Every row comes from one small tree of marks. The marks that hang from a mark follow it in brackets, in alphabetical order. Every link used is in the known rows. Which tree was each row made from?
Known rows
nera(begaput mekesin(fogo gabid rirev)): [+2.63,+3.28,-0.56,-0.97,+1.29,+3.69,+2.14,-2.61,-2.29,-2.62,-0.95,-1.17,-2.52,+0.75,-2.04,-0.78,+3.50,+3.95,-0.94,-0.95,+3.63,-0.10,+2.09,-3.88,+1.20]
gabid(mekesin(fogo nera rirev)): [+1.31,+1.38,+0.51,-2.46,+0.68,+3.48,-1.23,-3.33,-1.58,-1.27,-2.09,-0.53,-2.48,+0.21,+0.56,-0.26,+1.87,+6.34,+0.56,-0.73,+2.09,+0.56,+1.73,-1.06,+0.10]
mekesin(gabid rirev): [+0.38,+1.31,+1.25,+1.00,+3.22,+3.01,+0.08,-1.75,-2.89,-1.12,-0.97,-1.53,-0.93,+1.66,-1.26,-0.50,+2.62,+2.78,+0.18,+0.40,+3.47,+0.05,+2.84,-0.62,+0.90]
nera(begaput(mekesin(fogo gabid rirev))): [+2.41,+2.19,+0.51,-1.58,+1.48,+0.93,+0.35,-1.44,-1.35,-1.07,-2.47,-0.94,-0.94,-2.31,-1.97,+1.68,+2.54,+2.64,-0.78,-2.15,+2.93,+0.31,+2.00,-3.01,+1.47]
fogo(begaput): [-1.03,+0.42,-0.47,-0.07,-0.05,+4.00,+1.64,-3.70,-3.45,-0.01,-1.57,-3.07,-1.02,+0.53,+0.83,-1.23,+1.94,+2.26,-1.28,+0.84,+0.19,-0.20,+2.25,+1.66,-0.17]
nera(mekesin): [-1.38,+1.15,-0.25,-1.08,+0.45,+4.12,+1.23,-3.30,-3.59,+0.31,-1.29,-3.39,-1.26,+3.19,+1.24,-0.26,+1.05,+2.93,+0.41,+1.62,+0.95,-0.12,+2.29,+0.49,-3.48]
begaput(fogo mekesin(gabid rirev)): [-0.53,+1.03,+2.05,+0.07,+3.13,+0.11,+0.60,-0.97,-1.08,+0.29,-4.13,-0.73,+0.41,-0.20,-1.55,-0.09,+2.11,+0.57,+1.08,-0.29,+3.20,+1.47,+2.12,-2.21,+0.29]
nera(begaput): [-1.63,+1.16,-0.57,-0.86,-0.23,+3.86,+1.91,-3.50,-4.35,-0.18,-0.47,-3.61,-0.80,-1.02,+0.94,+0.54,+1.93,+3.09,-1.04,+0.23,+0.10,+0.26,+2.34,+1.74,-2.44]
rirev(mekesin(fogo gabid nera(begaput))): [+3.74,+1.96,+0.02,-3.29,-0.68,+2.36,+1.25,-2.16,-0.66,-0.67,-0.23,-0.12,-1.05,-2.18,-0.69,+0.94,+3.04,+3.78,-1.05,-2.50,+0.77,+0.82,+1.31,+0.40,+2.12]
rirev(mekesin(fogo gabid nera)): [+3.40,+1.08,+0.71,-2.71,+0.44,+1.98,-0.22,-1.75,-0.15,+0.18,-1.09,+0.07,-0.40,+0.18,+0.02,+0.48,+2.17,+3.87,+0.17,-2.18,+0.70,+0.43,+1.34,+0.62,+2.60]
fogo(begaput(mekesin nera)): [-1.14,-0.80,-0.34,-0.38,-0.14,+1.42,-0.83,-1.89,-2.45,+1.35,-2.49,-3.04,-0.14,-1.45,-0.22,+2.04,+0.57,+0.59,-0.49,-0.68,-0.21,+0.47,+2.22,+1.33,-0.78]
gabid(mekesin(nera rirev)): [+0.33,+0.84,+1.08,-1.73,+0.91,+3.57,-0.84,-3.03,-2.84,-1.21,-1.12,-1.56,-2.54,+0.77,+0.44,+0.01,+2.29,+5.49,+0.84,+1.13,+2.63,+1.55,+2.74,+0.81,-1.70]
fogo(begaput mekesin(gabid nera rirev)): [+3.94,+0.83,-0.33,+0.28,+1.65,+4.68,+2.00,-2.97,-1.16,-2.92,-0.58,-1.72,-0.59,+3.17,-3.46,-3.24,+4.95,+2.72,-0.53,+0.22,+3.95,+1.21,+2.94,-1.18,+4.03]
gabid(mekesin(fogo)): [-0.35,+1.02,+0.54,-2.03,+0.38,+3.11,-0.03,-3.35,-2.16,-0.08,-2.99,-1.60,-1.60,+0.48,+2.20,+0.76,+0.75,+4.60,+0.29,+1.38,-0.29,-1.16,+1.52,+0.90,-1.97]
rirev(mekesin(nera)): [-0.04,+0.45,+0.07,-1.94,-0.04,+2.78,+0.06,-2.83,-1.48,+1.60,-0.63,-2.15,-0.58,+0.94,+1.28,+1.26,+1.41,+3.62,+0.39,-0.37,+0.86,+1.06,+2.34,+3.52,-1.17]
fogo(mekesin): [-1.08,+0.18,-0.51,+0.23,+1.12,+4.36,+2.00,-3.35,-1.91,+0.22,-1.60,-4.35,+0.91,+3.91,+0.94,-0.99,+1.55,+2.37,+0.26,+2.19,+1.21,-0.84,+2.85,+2.01,-1.95]
fogo(begaput mekesin): [+0.13,+0.13,-1.32,+0.36,+0.25,+4.84,+3.12,-4.12,-1.65,-0.41,-1.95,-4.29,+0.02,+3.39,+0.00,-2.08,+2.77,+1.78,-0.97,+2.28,+0.91,-0.70,+2.57,+1.87,-0.16]
fogo(mekesin(gabid nera(begaput) rirev)): [+3.18,+1.73,-0.37,-0.61,+1.21,+4.50,+2.23,-2.57,-1.91,-2.81,+0.65,-2.31,-0.70,+1.44,-3.07,-1.75,+4.70,+3.38,-0.47,-0.30,+3.87,+1.86,+2.96,-1.21,+1.82]
gabid(mekesin(nera(begaput) rirev)): [+0.68,+1.41,+0.16,-2.41,-0.26,+4.00,+0.50,-3.60,-3.50,-1.87,-0.34,-1.95,-3.07,-1.38,-0.40,+0.41,+3.24,+5.69,-0.67,+0.58,+2.54,+1.97,+2.66,+0.59,-2.10]
gabid(mekesin): [-1.45,+0.42,+1.12,-1.28,+0.24,+3.43,+0.35,-3.00,-3.29,-0.01,-1.90,-2.60,-1.51,+1.09,+1.94,+0.84,+1.32,+3.67,+0.36,+3.15,+0.37,-0.44,+2.51,+2.70,-4.13]
begaput(fogo mekesin(gabid nera rirev)): [+0.92,+0.94,+2.19,-1.19,+2.45,+0.13,-0.55,-1.23,-1.22,-0.17,-3.06,+0.10,+0.16,-1.03,-2.03,-0.85,+2.42,+1.76,+1.47,-2.04,+2.65,+3.18,+1.83,-2.82,+1.72]

Which tree is each row?
[-0.39,+0.51,+0.13,+2.07,+4.45,+2.76,+1.67,-0.78,-0.29,-0.68,-2.05,-1.63,+0.85,+2.21,-2.50,-2.11,+2.63,+0.34,+1.18,+0.44,+3.54,+0.46,+2.23,-1.72,+1.20]	begaput(fogo(mekesin(gabid rirev)) nera)
[-0.37,+1.47,-1.25,-0.05,+2.05,+3.62,-0.67,-2.16,-1.82,-0.12,-1.68,-1.69,-1.77,+1.66,-0.67,+0.30,+0.56,+3.96,+0.49,-1.51,+2.84,-1.01,+1.77,-2.66,-0.34]	begaput(nera(mekesin(fogo rirev)))
[+1.79,+0.36,-0.76,+2.35,+2.84,+3.97,+1.71,-1.65,-1.16,-1.87,-0.68,-2.51,-0.39,+2.65,-3.53,-1.58,+3.59,+0.71,-0.57,+0.75,+4.13,-0.47,+2.97,-0.69,+2.82]	fogo(begaput(nera) mekesin(gabid rirev))
[-2.81,+1.26,-0.85,+0.76,+2.59,+2.98,+0.97,-2.19,-2.11,+0.55,-2.28,-1.97,-1.45,+1.50,-0.82,-1.25,+1.19,+2.02,+1.10,-0.19,+2.85,+0.87,+1.81,-2.06,-2.17]	begaput(fogo nera(mekesin(rirev)))
[+1.64,+1.95,-0.26,+0.35,+2.67,+2.91,-0.64,-1.19,-1.78,-1.42,-1.28,-0.75,-1.71,+1.89,-2.22,+0.17,+1.57,+3.01,+0.65,-1.69,+3.33,-0.50,+1.87,-3.85,+1.71]	begaput(nera(mekesin(fogo gabid rirev)))
[+2.10,+2.51,+0.18,-0.32,+2.37,+3.38,+0.80,-2.18,-1.86,-1.89,-1.91,-0.76,-1.79,+2.95,-1.37,-1.11,+2.49,+3.94,+0.17,-0.49,+3.79,-0.65,+1.87,-3.84,+1.53]	nera(mekesin(fogo gabid rirev))
[+3.26,+0.76,+1.16,-1.24,+0.80,+1.68,-0.50,-1.83,-1.69,-1.36,-1.84,-0.87,-1.17,-0.67,-3.08,-0.26,+3.74,+2.12,-0.41,-1.74,+3.21,+2.19,+2.58,-1.59,+3.35]	fogo(begaput(mekesin(gabid nera rirev)))
[+4.08,+1.76,+0.35,-0.90,+1.44,+3.35,+0.20,-2.83,-1.86,-2.31,-1.14,+0.25,-1.83,-0.19,-2.34,-2.58,+3.84,+4.53,-0.89,-3.32,+2.64,+0.75,+1.55,-3.27,+6.12]	mekesin(fogo(begaput) gabid nera rirev)
[-3.09,-0.13,-0.76,+0.82,+2.25,+3.16,+1.96,-2.64,-0.80,+1.06,-2.29,-3.35,+1.74,+1.81,+0.43,-1.30,+0.83,+0.70,+1.15,+0.73,+0.24,+0.19,+1.79,+0.80,-1.72]	begaput(fogo(mekesin) nera)
[+0.77,+0.76,-0.77,-0.13,+1.80,+4.72,+0.91,-3.54,-1.30,-0.85,-0.98,-3.07,-0.08,+3.77,-0.87,-1.91,+2.55,+4.21,+0.87,+0.13,+3.16,+0.94,+3.03,+0.19,+0.35]	fogo(mekesin(nera rirev))
[+1.35,+0.10,+0.54,+0.85,+1.90,+1.08,-1.02,-0.42,-1.96,-0.60,-1.90,-1.41,-0.81,-0.89,-3.08,+1.57,+2.50,+0.15,-0.52,-1.19,+3.13,+0.68,+2.80,-1.09,+2.17]	fogo(begaput(mekesin(gabid rirev) nera))
[+2.26,+0.67,+1.17,-1.93,+0.51,+2.22,+0.15,-1.77,-1.29,+0.31,-0.23,-0.86,-0.43,+0.91,-0.43,+0.78,+2.36,+2.57,+0.11,-0.40,+1.40,+1.19,+2.50,+2.23,+0.70]	rirev(mekesin(gabid nera))
[+2.12,+1.40,+1.34,-0.42,+2.64,+0.65,-0.99,-0.91,-0.77,-0.45,-3.32,-0.68,-0.12,-0.05,-1.27,+1.42,+1.32,+2.43,+0.57,-1.80,+2.91,-0.20,+2.15,-2.80,+2.12]	begaput(mekesin(fogo gabid rirev))
[+0.69,+0.98,+0.98,-1.68,-0.26,+1.18,+0.90,-1.60,-3.02,-0.53,-1.46,-2.36,+0.06,-1.90,-1.00,+2.30,+2.24,+0.94,-0.48,-0.12,+0.73,+1.11,+2.55,+0.10,-1.29]	nera(begaput(mekesin(gabid)))
[-1.02,+0.33,+1.49,+0.51,+3.40,-0.34,-0.92,+0.03,-1.02,+0.55,-3.44,-0.61,+0.44,-1.42,-2.20,+0.98,+1.24,-0.10,+1.41,-1.60,+2.73,+1.43,+1.79,-2.28,+0.34]	begaput(fogo mekesin(gabid rirev) nera)
[+0.58,+1.96,-0.15,+0.72,+2.76,+3.56,+4.36,-2.50,-0.70,-1.80,-2.09,-2.21,-0.05,+1.12,-2.46,-2.74,+4.43,+1.16,-0.37,+1.11,+3.74,+0.83,+2.34,-1.94,+0.44]	nera(begaput(fogo(mekesin(gabid rirev))))
[+0.20,+0.28,-1.77,-0.70,+0.05,+2.56,+0.42,-2.14,+0.00,+1.78,-2.19,-1.72,-1.16,-0.73,+0.52,+1.33,+1.09,+2.23,-1.40,-1.43,+0.08,-1.80,+1.42,+2.07,+1.42]	rirev(mekesin(fogo(begaput(nera))))
[+4.43,+1.20,+0.17,-2.31,-0.38,+2.57,+0.99,-2.72,-0.07,-0.42,-1.30,+0.10,-1.32,-0.29,-0.82,-0.69,+3.22,+3.13,-1.27,-2.11,+0.80,+0.27,+1.29,+0.39,+4.44]	rirev(mekesin(fogo(begaput) gabid nera))
[+1.23,+1.58,+0.84,-0.50,+1.16,+1.35,+0.59,-1.17,-2.59,-1.23,-1.48,-1.81,-0.59,-1.63,-2.17,+2.04,+3.05,+1.64,-0.67,-0.56,+3.43,+1.26,+2.94,-1.15,-0.33]	nera(begaput(mekesin(gabid rirev)))
[-1.53,+0.11,+1.07,-2.75,-0.03,+0.68,-0.20,-2.77,-1.80,+1.57,-3.24,-1.65,+0.86,-1.41,+0.75,-0.12,+0.66,+2.03,+1.38,-1.65,-0.62,+2.81,+1.30,-0.27,-1.23]	begaput(fogo mekesin(nera))
[+1.84,+2.25,-0.18,-3.01,-0.35,+3.90,+0.25,-3.58,-2.26,-1.99,-1.07,-0.87,-3.07,-2.08,+0.00,+0.27,+2.95,+6.44,-0.66,-1.20,+2.09,+1.14,+1.61,-1.02,-0.18]	gabid(mekesin(fogo nera(begaput) rirev))
[+2.93,+1.26,-0.11,-0.88,+0.66,+2.43,+1.87,-2.07,-0.01,+0.27,-2.54,-0.64,-1.15,+0.37,-0.31,-0.08,+3.08,+2.09,-1.61,-0.29,+1.20,-1.50,+1.59,+0.97,+3.15]	rirev(mekesin(fogo(begaput) gabid))
[+1.77,+1.17,+1.29,-0.22,+2.29,+3.15,-0.74,-1.99,-2.98,-1.64,-0.01,-0.78,-1.09,+0.97,-1.88,-0.97,+2.74,+3.93,+0.67,-1.37,+3.15,+1.72,+2.69,-1.28,+2.60]	mekesin(gabid nera rirev)
[+1.77,+0.68,-1.31,+0.26,+0.86,+5.14,+1.90,-4.18,-1.27,-1.56,-0.94,-3.17,-0.84,+2.94,-1.61,-3.09,+3.88,+3.69,-0.58,+0.13,+3.28,+0.98,+2.71,+0.00,+2.13]	fogo(begaput mekesin(nera rirev))
[+2.17,+0.87,+1.93,-1.39,+1.72,+0.97,-1.61,-1.06,-2.02,-0.71,-1.25,-0.79,-0.28,-0.09,-2.20,+1.11,+2.56,+2.57,+1.12,-1.91,+3.26,+2.28,+2.74,-1.46,+1.65]	begaput(mekesin(gabid nera rirev))
[+2.35,+1.95,+0.53,-1.13,+1.04,+3.36,+0.73,-2.28,-3.68,-2.19,+0.93,-1.24,-1.79,-1.16,-2.47,-0.73,+3.82,+3.93,-0.53,-1.93,+3.11,+2.29,+2.53,-1.36,+1.72]	mekesin(gabid nera(begaput) rirev)
[+0.14,+1.76,+1.13,-0.66,+1.78,+0.58,+1.69,-1.32,-1.68,-0.46,-3.17,-1.10,-0.38,-2.69,-2.22,+0.27,+3.24,+0.53,-0.30,-0.93,+2.98,+2.10,+2.10,-2.40,+0.05]	nera(begaput(fogo mekesin(gabid rirev)))
[-0.52,+1.66,+0.56,-2.29,+0.27,+3.25,+1.52,-3.53,-2.41,-1.33,-1.83,-1.08,-2.66,-2.33,-0.20,-1.20,+3.44,+4.63,-0.23,+0.16,+2.02,+2.71,+1.55,-0.62,-2.17]	gabid(mekesin(nera(begaput(fogo)) rirev))
[+1.41,+1.62,-1.14,-3.41,-1.46,+2.97,+1.19,-3.24,-0.87,+0.50,-0.62,-1.46,-1.11,-2.12,+0.77,+1.35,+2.13,+4.91,-1.12,-2.55,+0.03,+0.39,+1.23,+1.58,+0.24]	rirev(mekesin(fogo nera(begaput)))
[+1.70,+1.16,-0.39,+1.16,+1.96,+3.92,+0.91,-1.63,-2.86,-2.00,-0.68,-1.78,-2.47,+2.09,-3.21,-0.92,+3.18,+1.44,-0.65,+0.09,+3.98,+0.37,+2.67,-2.02,+1.52]	fogo(begaput(nera(mekesin(gabid rirev))))
[+2.53,+1.34,-0.26,-2.00,+0.04,+4.00,-0.05,-3.98,-1.58,-1.77,-2.34,-0.34,-3.21,-0.40,-0.30,-1.55,+3.21,+5.80,-0.81,-0.69,+2.17,+0.49,+1.66,-1.01,+1.93]	gabid(mekesin(fogo(begaput) nera rirev))
[+2.10,+0.37,-0.12,+0.50,+0.89,+4.26,+3.24,-3.14,-1.71,-1.81,-1.44,-3.01,+0.34,+3.40,-1.36,-2.33,+3.78,+0.76,-0.93,+2.23,+1.77,-0.58,+2.68,+0.75,+1.78]	fogo(begaput mekesin(gabid))
[+2.18,+1.20,-0.23,+1.22,+2.55,+2.74,-0.21,-1.55,-1.79,-1.48,-1.46,-0.41,-1.45,-0.68,-2.50,-0.85,+2.48,+2.40,-0.87,-2.58,+2.67,-0.74,+1.58,-2.64,+4.91]	mekesin(fogo(begaput(nera)) gabid rirev)
[-2.05,+1.02,-0.46,+1.21,+3.05,+3.79,+3.16,-3.25,-0.46,+0.17,-3.40,-2.99,+0.33,+3.20,-0.02,-2.96,+2.33,+2.12,+0.80,+1.62,+3.16,+0.14,+2.42,-0.53,-0.98]	begaput(fogo(mekesin(rirev)))
[+1.26,+1.16,+0.44,+1.50,+3.44,+4.03,+1.80,-1.95,-1.35,-1.60,-1.30,-2.68,+0.20,+4.27,-1.98,-1.36,+3.36,+2.18,+0.52,+1.74,+4.21,-0.40,+3.21,-0.53,+0.95]	fogo(mekesin(gabid rirev))
[+1.19,+0.78,+0.82,-0.13,+2.84,+0.11,-2.49,+0.07,-0.78,-0.08,-2.68,-0.49,+0.18,-1.01,-2.18,+2.59,+0.77,+1.78,+0.95,-3.02,+2.53,-0.16,+1.92,-2.79,+2.39]	begaput(mekesin(fogo gabid rirev) nera)
[-0.44,+0.00,-2.13,+2.13,+2.22,+4.63,+1.57,-2.69,-1.17,-0.73,-1.56,-3.61,-0.39,+2.50,-1.82,-1.23,+2.80,+1.77,-0.70,+0.76,+3.46,-0.71,+2.98,+0.46,+0.79]	fogo(begaput(nera) mekesin(rirev))
[-2.54,+0.73,+0.97,-0.03,+2.59,+0.62,+0.45,-1.95,-1.00,+1.46,-4.63,-1.98,+0.01,-0.35,+0.16,+0.29,+1.21,+1.50,+0.79,-0.39,+2.39,+1.13,+2.15,-1.07,-1.66]	begaput(fogo mekesin(rirev))
[-0.83,+0.43,+2.25,-1.04,+1.54,-0.17,+0.78,-1.42,-1.69,+0.63,-3.74,-1.04,+1.15,-0.73,-0.22,+0.02,+1.30,-0.25,+1.14,-0.01,+0.43,+1.52,+1.66,-0.78,-0.79]	begaput(fogo mekesin(gabid))
[+1.41,+0.07,-1.14,-0.87,-0.62,+5.11,+2.24,-4.48,-1.72,-0.92,-0.75,-3.53,-0.13,+2.66,-0.38,-2.82,+3.11,+3.06,-0.67,+0.53,+0.59,+1.05,+2.28,+1.45,+1.20]	fogo(begaput mekesin(nera))
[+1.94,+1.97,+0.38,-1.37,+0.82,+3.22,+1.04,-2.63,-2.46,-1.24,-1.74,-1.21,-1.11,+2.85,-0.10,-0.84,+1.82,+3.02,+0.49,-0.24,+1.02,-0.67,+1.45,-2.42,+0.33]	nera(mekesin(fogo gabid))
[+0.79,+1.68,-0.78,-3.06,-1.17,+3.70,+0.67,-4.19,-2.98,-0.73,-0.10,-1.96,-1.05,-2.42,+0.69,-0.44,+1.75,+5.46,-0.67,-3.36,-0.70,+0.98,+1.21,-0.64,+0.81]	mekesin(fogo nera(begaput))
[+3.46,+2.62,+0.16,-1.83,+0.93,+3.27,+0.48,-2.62,-2.54,-2.49,-0.03,-0.20,-1.58,-2.14,-2.36,-0.97,+3.34,+5.22,-0.92,-3.67,+2.50,+1.45,+1.58,-3.07,+3.81]	mekesin(fogo gabid nera(begaput) rirev)
[+1.01,+0.91,+0.84,-3.40,-0.56,+3.39,-0.93,-3.81,-2.34,-0.50,-1.57,-0.96,-1.63,-0.16,+1.68,-0.07,+1.14,+5.79,+0.71,-0.33,-0.80,+0.63,+1.27,+0.38,-0.61]	gabid(mekesin(fogo nera))
[+1.33,+1.52,+0.63,-2.69,-0.03,+1.68,+2.67,-2.15,-1.11,-0.11,-0.86,-0.45,-0.52,-2.32,-0.94,-0.52,+3.43,+1.97,-0.60,-1.21,+0.77,+2.58,+1.35,+1.14,+0.43]	rirev(mekesin(gabid nera(begaput(fogo))))
[+3.19,+1.44,+1.54,-1.96,+1.70,+0.94,-1.88,-1.40,-0.87,-0.86,-2.13,+0.11,-0.30,-0.82,-1.92,+0.66,+2.06,+3.72,+0.88,-3.63,+2.61,+1.52,+1.61,-3.24,+3.61]	begaput(mekesin(fogo gabid nera rirev))
[+0.64,+0.71,-1.38,-1.94,-0.94,+4.78,+2.61,-4.34,-2.43,-1.17,+0.40,-3.94,+0.10,+1.03,-0.42,-1.07,+2.90,+3.75,-0.46,+0.18,+0.58,+1.47,+2.35,+1.29,-1.35]	fogo(mekesin(nera(begaput)))
[+2.41,+0.54,-0.37,-0.45,+0.92,+1.97,+0.56,-1.01,-0.06,+0.46,-1.74,-0.38,-0.82,-0.74,-0.98,+1.36,+1.96,+1.28,-1.24,-1.52,+0.71,-1.36,+1.37,+0.91,+3.28]	rirev(mekesin(fogo(begaput(nera)) gabid))
